Each row was made from one walk, in order. Every step used is in the known rows, and no mark comes twice. Write each row's walk.
Known rows
M R C: [  1  -3 -13  -1   1   7  10  -4 -11 -18  -4  -3   3 -16  20   7 -14  -4
  -1   6   5  -2   4  -7   3  -3  -7   0  -5   4  -4  -7  -8  -2   0   6
   2  -7 -11]
X P B H: [  9   3  15  -4 -13 -13  -7 -15  11  14  -4  -8 -14  12   5   0   2  -7
  -7  -4  19 -10  -9  -5   7   0  -4  -1 -16 -11  10  18   9 -11  12  16
   0  14  -5]
H P L X: [  7   0   9  -4  -4  16  -6  -7  14  14  -1   1 -16  13  24  -2  26 -10
  13   3  20 -14  -7  18  -1 -22   1   7 -13  -2   8  12  12 -10  12  13
   1   4  -4]
G M: [  2   3  -6  -4  -3 -10  -3 -14   4  -9  -7   0  -8  -4  -1   0   1   1
   3   3   3  -1   6   7   7   4  -8  -1   0  -1  -1   4  -7  -6   0  11
  -2   3   0]
R M: [ 5 -1 -4 -3 -1 -2  8 -3  4 -2  0  3 -4  4  6  2 -7  1  5  7  1 -3  2  8
  9  5 -6 -1 -5 -1 -5  3 -6 -6  5  6  4 -5 -3]
M R: [  2  -1  -9  -1   1   5   9 -10  -8  -8  -5  -5   0  -9  11   1  -7  -1
  -9   5   5  -3   1   4   3  -2  -6  -1  -5   5   2  -5  -2  -3   3   8
  -1   3 -14]
B H L P: [  6  -1  14  -5 -11   8  -7  -6  23   7  -5  -4  -8  17  15   0  11 -14
   1  -5  21 -13 -10  18   3 -24   1  11   1  -4   8   3  21 -19  11  11
   2  11  -9]
X P B L: [  8   3  10  -3 -11  -5  -1 -11   9  17  -4  -8 -13  12   8   1   6 -10
  -6  -4  18  -9  -7  -4   3  -4  -2   4 -14 -11  10  13   6  -5  16  20
   4  10   5]
L X G M R C: [  3  -3 -14  -3  -7   7   3  -3  -8 -22  -5  -5  -2 -17  30   9 -13  -4
  19   2  14  -3   4   1   2 -15 -10   8  -6   4   8   1 -12  -6 -13  11
  -2 -18  -9]
M X G: [  5  -1  -8   2  -7   4  14  -6 -16  -3  -2  -2   4  -4 -10   0 -31   5
  13  -2   4   3  -1   8  12  -7  -2   0  -7   6  -8 -13   4   1  12  12
   0  -2  -8]
P B H L X C: [  6  -2  16  -2 -15  18  -6 -10  15  25   0 -13 -12  15  24   2   2  -8
   3  -2  20 -18 -24  18   4 -23   3  13  -8  -5  25   5  15 -19  12  17
  -8  -2  -5]
P B X H: [  5  13   8   1  -5  -1  -4 -19  13  20  -4 -11 -12  13  -3  -2  11  -2
   0  -1  16 -12 -10  -5   5   2  -4   2 -17  -4   6  19   8 -11  11  13
  -4   1   1]
G C: [  1   6  -7  -2  -5   7  -6 -15   3 -15  -9  -2  -3  -4  -2  -1   4  -1
   0   2  -2  -3   9   5   9   8  -9  -3  -4   4  -2  -7   1  -2   0  10
  -1   3  -5]
L X H: [  3   9   6   1 -10  17  -3 -14  12  15  -8  -2  -6   7   4  -3  -1  -1
   2   1  13  -9  -2   8   4   0  -4  -4 -15  -8  -1  10   9 -10   1   1
  -5  -2  -4]
L X P B: [  7   5  12  -1  -8  12  -5 -11  10  22  -4  -4 -19  11  14  -2   6  -7
  -4   1  20 -11  -6  -2   5  -5  -3  -2 -23  -9  13  18   9  -4  10  13
  -1   5  -5]
L X P: [  6   5   7   1 -14  18   0 -11  10  17  -4   0 -17   8  12  -1  -3  -6
  -2   2  14  -7  -2   5   2  -1  -5  -2 -18  -9   7  11   8  -3   6   6
  -3   8  -7]
P L X: [  4   2   9  -1  -3  10  -5 -11   7  10   0   2 -11   9  20  -1  11  -6
  10   3  16 -11  -3  11   3  -9  -2   2 -11  -2   9   8   6  -9  13  12
  -1   0   0]
H L P B: [  5  -1  12  -6   0  14  -7  -2  14  11  -4  -5 -10  16  13  -2  17 -12
   0  -1  20 -13 -11   9   7 -23   3   8  -9  -2  11   5  19 -10  13  16
   5   3  -4]
B L X R C: [  3  -2   4   1 -16  28  10  -3  12  -1  -1  -2  -2   5  40  12  -6  -5
   4   3   9  -8  -4  14  -2  -9  -1  11  -4  -8   6   6   0 -11  -1  11
   1 -13   1]
X G M: [  4   0  -8  -4  -7 -11   0 -12   0  -8  -4  -2  -3  -7  -4   1 -14   4
  16   0   4   1   2   8  12  -1  -7   4  -7   0   2  -2  -8  -4  -4  14
  -1  -1   0]
X P: [  6   5   2   0 -12   6   5 -13   4  11  -5  -1 -11   3   0  -2 -12  -3
  -7   2   9  -3   0   0   6   8  -4  -4 -18  -9  -1   4   2   0   6   8
   1  16  -4]
H L X: [  3  -1   1  -2  -5  24  -6  -7  14  14  -4  -2 -10  11  16  -2   6  -7
   3   4  15 -10  -7  18   2 -16   0   7  -5  -3  12  -3  11  -6   9   8
  -2   0  -8]
G R C: [ -1   3 -14  -2  -4  10 -10 -11   7 -18  -5  -1  -1  -9  12   5  -6  -5
   7   4  -2  -2   6  -5  11  10  -8  -5  -3  -1  -7  -4  -6  -4   0   9
   4  -4  -9]
L X: [  2   3   2   0  -4  20  -3 -10   9   8  -1   1  -7   5  12  -1   5  -3
   2   4   8  -7  -3  14   4  -5  -4  -1  -8  -1   6   4   5  -5   7   5
  -4  -2  -7]
P B L X: [  5   1   9  -2  -4   8 -10  -6  17  13  -1  -5  -7  12  21   0  21 -11
   2  -2  18 -13 -10  10   0 -15  -1   7  -8  -4  18  12   8 -10  16  17
  -1  -9   2]
H L X C: [  3  -1   3   2 -13  34   7  -9   6  21  -2  -6  -9   8  19   1 -11  -2
   4   4   9 -10 -14  23   2 -17   2  10  -9  -3  14  -7   8 -10   5   9
  -7  -1  -5]
M C: [  2   1  -4  -3  -3   9   8  -8  -6 -14  -6  -3  -5  -8  11   0  -1   0
  -6   4   2  -2   4  -2   3  -2  -7  -2  -7   4   3  -7  -2   0  -1   8
   0   1  -5]
L X C: [  2   2   4   4 -12  29   9 -10   3  14   0  -2  -7   1  16   2 -12   2
   3   3   2  -7  -9  17   3  -5  -2   2 -13   0   9  -2   3  -9   5   7
  -8  -2  -4]
B H L: [  5  -2   5  -4  -9  -1  -6 -11  16   8  -4  -6  -4  12   5   0   0  -7
   0  -1  14  -9 -10  16   6 -12   0   9   1  -4   7  -4  10 -12  11  13
   1   9  -8]
B L X: [  4   1   5  -1  -9  15  -5  -7  17   9  -2  -2  -5  10  21   0  11  -9
   3  -1  13 -10  -5  16  -1 -12  -2   7  -3  -5  11   6   7  -9  12  10
  -1  -7   0]
M X H P B L: [  8   3   7  -4 -10   3   2  -7   2  10 -12  -9  -5  14   1   0  10  -9
   3  -8  22 -12  -7   3   0 -16   3   4  -6  -5  -7  10  15 -12  20  15
   2   1   1]
H L: [ 3 -2 -2 -2 -2 10  0 -9  7  8 -4 -3 -4  7  2 -2 -2 -3  0  4  9 -5 -5 12
  6 -9  0  5 -4 -3  4 -8  7 -4 10  9  2  7 -5]
G M R C: [  0   0 -16  -5  -2  -6   5  -7 -11 -29  -8  -3  -3 -19  21   9 -10  -4
   3   5   6   0  11  -8   1   0 -11   2   3   4  -3   1 -16  -5  -8   9
   1  -6  -7]
P B: [  3   1   3  -2   4  -2  -4  -9   2   5  -1  -4  -5   3   2  -2   8  -1
  -2   3   8  -6  -6   0  10  -1  -3  -2 -11   0   5   4   3  -4  13  13
   0   1  -3]

Which walk is each row?
[  3   2 -12  -4  -2  -3  -5 -11  11 -12  -5   1  -9   0  10   3   0  -2
   4   6  -1  -3   6   4  13  11  -9  -3  -1   1  -4   2  -7  -7   0   9
   4  -4  -9] -> G R M
[ 5  0  5 -3 -1 -7 -5 -8  9  7 -1 -6 -2  9  9  1 13 -7 -2 -3 13 -9 -8  3
  5 -7 -1  5 -6 -3 10  6  4 -8 17 18  2 -1  5] -> P B L
[  8   2  11  -3  -9  19  -6 -11  13  27  -6  -7 -21  18  16  -3   7 -11
  -1   1  27 -14 -11   4   3 -16   1   5 -19 -11  19  13  16  -4  11  14
   0   7  -6] -> H L X P B
[  5   2  -4  -3  -9   3  -5 -10   6  -1  -4  -1  -8  -4   8   0  -4   1
  18  -1  10  -4  -1  15   7  -9  -6   6  -9  -1   9   4  -2  -6  -5  13
  -5  -8  -3] -> L X G M
[  7  -4 -10   0  -5  -1  19   2 -13  -6   0   1   2   0  -3   4 -33   6
  17   1   3   3   1   7  12  -4  -5   2  -4   5 -10 -10  -4  -2   9  10
   5 -12  -6] -> R M X G
[  6   4  -8  -3   0 -16   2 -15  -3 -11  -4 -15 -11  -5  12   4   5  -2
   7  -2  16  -6  -7  -3   5 -14  -8  14  -9   9  20  13  -5  -6   0  25
  -6  -4  -6] -> P B X G M R
[  3   1 -15  -6  -4   0   1  -9   3 -27  -8  -2 -11  -6  22   5   0  -1
  -1   5  -2  -3  11  -5   9   6 -12  -3  -1   5   1  -3  -9  -3  -9  10
   3  -8  -9] -> G R M C
[  3   3  -9  -1  -9   8  -1 -11   0 -12  -7  -4   3  -7  -6  -1 -11   3
  11   1  -1  -2   3   7  12   2  -8   1 -10   4   0 -10   1   0  -4  15
   0  -1  -5] -> X G C
[  8   3  11  -5  -9   3  -7  -9  17  18  -8 -10  -6  15   3  -1  22 -10
   0  -4  22 -15 -12   3   0 -12   2   8 -13  -8   1  13  13 -13  12  15
   3   3   4] -> X H P B L
[  8   5   5  -2   2   5  -4 -11  17  16   1  -8 -16  13   6   0  32  -8
   2   1  16 -13 -15   8   1 -17  -1   9 -13   3  12  16  10  -7  16  17
   0   5  -6] -> H P B X
[  7   4   9  -1 -11  -5   2 -14   1  14  -4  -1 -16   8   7  -1  -4  -5
   1   2  16  -7   0  -2   6   2  -3  -1 -19 -10   2  10   4  -4  12  16
   3  18   4] -> X P L
[  7   5  10  -4  -9   3  -4 -12   8  15  -8  -3 -11  11   1  -3  14  -6
   8   1  19 -13  -7   5   3  -7   1   2 -18  -7  -8  11  11 -13   7  10
   2  12   3] -> X H P L
[  3   1 -13  -1  -6   7  -8 -14   7  -7  -4  -5   1  -6  -1  -1 -13   2
   9   0   0  -1  -2   7  16   4  -6   1 -12   1   1  -7  -1  -3  -2  15
   1   0 -11] -> X G R
[  9   2   4  -4  -8  -5  11  -3  -6   4  -9   1 -13  14   7   2  -1  -3
  17   1  18  -9   2   3   3 -10  -1   1  -7  -3 -19   9   6 -14  13  10
   7  -1   0] -> R M X H P L
[  8  -3   6  -7  -2   0  -6  -4  15  12  -2  -7  -7  12  12   0  28 -12
   1  -2  17 -13 -13  10   0 -19   2  11  -8  -3   9   9  10  -9  16  19
   5   2   1] -> H P B L
[  9  -1  16  -5 -11   6 -12  -9  20  14  -1  -1 -15  17  28   1  30 -14
  11  -2  27 -18 -13  21  -2 -26   0  10  -8  -3  11  17  16 -19  15  14
  -1   7  -7] -> B H P L X
[  6  10   7  -2  -7   8  -9  -9  15  -3  -4 -10 -11  10   9   1  20  -8
  12  -7  15 -12  -6   4   7 -16  -5  11 -15   8  14  12  14  -8   3  24
  -1  -6  -3] -> L P B X G C
[  6  -2  15  -5  -6   8 -17  -9  21  18  -2  -9 -12  20  21  -1  19 -12
   1  -3  26 -17 -17  16   3 -23   1  11  -4  -4  22   9  17 -16  15  15
  -2  -1  -9] -> P B H L X
[  6   4  -4   3  -7   5   6 -12  10  10   4  -7  -4   5  -4   1  -6   2
  11   0   8  -4 -10  12   7  -7  -4  10 -14   3  10   1   2  -3   8  16
  -3  -1  -4] -> B X G
[  3   6   1   7 -11  14  15 -16   6  14   2  -8  -8   4   5   4 -10   3
   1   2   0  -6 -13  11   3  -1  -4   8 -10   2   9   0   1  -8   8  13
  -9   2  -1] -> B X C
[  6   5   3  -3  -9  13  -2 -10  10  13  -9  -3  -6   5  -6  -3   7  -2
   0   2  11  -9  -5   8   3  -4  -1  -1 -16  -7 -10   6   9 -10   1   4
   1   9  -6] -> X H P
[  8   4   4  -4 -14 -22   3 -14  -6  -3 -13  -7 -17   7   6   3  -4  -8
   0  -8  19  -5   4  -6   3  -6  -5   3   1  -7   4  14   1  -7  16  23
   1   7   6] -> G M X P B L
[  6  -1  10   0 -12  25   4  -6   6  19   0  -3 -15   9  27   2  11  -6
  12   3  14 -15 -15  21  -1 -22   3   9 -17  -1  10   6   9 -14  11  14
  -4   3  -1] -> H P L X C
[  5  -1  -8  -5  -3   1  14   0  -4 -18  -5   0  -8  -3  17   5  -3   1
  -2   7   2  -2   7  -1   5   0  -9  -1  -4   5   1  -3  -9  -2  -3   7
   4  -8  -4] -> R M C
[  9   2   3  -5  -4   1   7  -1  -5   5 -10  -3 -10  11   0   1   0  -3
   7   1  16  -9  -1   0   6  -9  -2  -2  -9  -2 -15  12   8 -11  12   8
   5  -6  -5] -> R M X H P B
[  5   2  20  -6  -4  -4 -11  -6  19   5  -1  -5  -8  14  14   1  18 -11
  -2  -8  20 -13 -10   8   7 -16  -2   4  -7  -1   9  15  17 -19  13  15
   1   3  -5] -> L P B H
[  6   5  13  -3  -1  10  -6  -8  23  17  -2  -8 -18  22  15  -1  29 -15
   3  -3  24 -16 -15  11   2 -27   2  15  -7   1  19  14  21 -12  18  19
   2   3  -3] -> H L P B X
[  5  10   3   2 -12  10   1 -19  20  22  -8 -10 -11  18  -4  -2   2  -4
  -1   1  18 -12 -11   9   2  -6  -1  10  -9  -6   5   6  12  -9   7   9
  -4   7  -2] -> B X H L
[  9   1  14  -3 -22  12  -6 -13  23  24  -7  -7 -18  20  18   0   0 -13
  -1  -3  27 -14 -11  15   0 -16  -1   8  -9 -14  17  11  17 -12   9  10
  -2  13 -10] -> B H L X P
[  4   7   6   4  -6  10   9 -16   4  17   3 -11 -11   7   9   3   0   1
   1   2   6 -10 -17   5   6  -4  -2   7 -14   3  16   8   2  -8  13  19
  -8  -1   1] -> P B X C
[  4   3  -1  -1  -6   9 -15 -13  11   2  -2  -3  -9   5  22  -1   2  -5
  21  -1  14  -9  -6  11  12  -8  -4   5 -15   0  12   4   6  -8   4  20
  -1  -3  -5] -> P L X G R
[  4   5  11  -4 -12  20  -3  -8  17  15 -11  -4  -8  15   3  -3   4  -9
   1  -2  19 -12  -5  10   4 -14   2   4 -11  -9  -4   2  20 -14   4   6
   3   8  -3] -> X H L P
[  8   5  -8  -1   0  -8  -7 -11  17   0   2  -9 -12  10  10   5   7  -1
  16   0   9  -8 -10   0  15  -2  -7   9 -12   5  14  13  -3  -7   4  22
   2 -13  -6] -> P B X G R M
[  3   2  13  -4   2  10  -6  -4   9   4  -2  -1  -8   8  11  -2  18  -9
   1  -3  13  -9  -6   4   8 -13  -1   0 -12   0   5  10  13 -10  10  13
   3   2  -3] -> L P B
[  6  -5   0  -4 -12  28  18   0   6  -8  -7  -2 -18   8  45   8  -4   0
  -3  10  10  -9  -1  18   1 -17  -3  11  -3  -1  16  -1   2  -8 -12  10
   1 -11  -8] -> H L X R M C
[  6   0 -13  -4  -9  14  -1  -3   7 -21  -6  -3 -10  -5  32   5  -3  -1
  13   3   6  -5   4   4   9  -8 -11   3 -11   5  12  -1  -7  -3 -13  13
   1 -20 -12] -> L X G R M C
[  4   4   2  -1 -10  11  -2 -14  10  16 -10  -6  -4  10  -6  -4  -9  -1
  -1   2  13  -8  -6   7   7  -2   1   2 -10  -9  -4  -5  11  -9   4   5
   0   8  -2] -> X H L
[  4   7  17   0  -5  16   8 -10  17   9   0  -7 -18  17  25   5  14  -3
  -5  -1  13 -12 -13  14   5 -14  -1  11 -12   2  14  20  15 -14   6  20
  -2   3  -4] -> L P B X R
[  4   7   5   1   3  -1  -2 -14  11  11   2  -8 -11   9   2   0  18  -3
   1   1  11  -9 -11   2   6  -6  -3   5 -10   3  14  14   4  -6  16  17
  -3   1  -3] -> P B X
[  3  -1   6  -4  -6  17  -2  -3  14   7  -5  -1  -7  12  10  -2  10 -11
   2   0  15  -9  -6  17   4 -21   2   8  -4  -2   4  -3  16  -9   9   9
   4   7  -5] -> H L P
[  8   3  12  -2 -14 -12   2 -13  -4   7  -7  -8 -13  10   0   1 -13  -7
  -3  -8  19  -6  -4  -6   7  -5  -4  -3  -7  -6   2  12  12  -9  22  17
   0  12  -8] -> M X P B H
[  6  -1  13  -2  -9  25   5  -7  11  11  -2   0 -18  13  36   4  17  -3
   7   6  16 -14 -11  25   1 -19   2  10 -14  -4  10  14  13 -13   2  16
   0   6  -5] -> H P L X R
[ 10   0  15  -5 -14  -8  -8 -13  15  22  -6 -12 -16  19   7  -1   1 -11
  -6  -4  27 -13 -14   1   6 -11   0   7 -12 -12  16  12  15 -11  15  18
   3  16  -6] -> X P B H L
[  7   2   7  -1 -16  24  -2 -10  16  24  -7  -3 -20  15  14  -2   0 -10
   0   3  21 -10  -6  12   1 -13   0   5 -14 -11  12   4  13  -4   7   8
   0  11  -8] -> H L X P
[  2  -1  -2   3  -7  14  23 -10 -14  -7  -6   0  -3   0   7   4 -27   9
  -5   3  -3   2   2  14  10   2  -2  -2   0   2  -8  -5   4  -4   7  11
  -2   5  -9] -> M X R
[  8  -2   6  -5 -10   0  -5  -8  17   4  -2  -3  -6   8   6   1  13  -7
   1  -1  13  -9 -10  18   2 -14  -3   6  -4  -2   0   5  10 -14   9  10
   1  10 -12] -> B H P
[  1   0  -8  -1 -11   5  20  -9 -17 -29  -9   1  -4 -10  17  12 -29   5
   8   3  -2   4  12   4   8   4  -7   1   8   0 -14   0 -10  -7  -4  11
   0  -5  -4] -> G M X R C
[  5   1  10  -4  -2 -12 -10 -12  11   7  -1  -7  -4   8   4   0   7  -5
  -3  -3  13 -10 -10   4   9  -4  -3   1  -5  -1   9   9   7 -13  15  15
  -1   2  -5] -> P B H
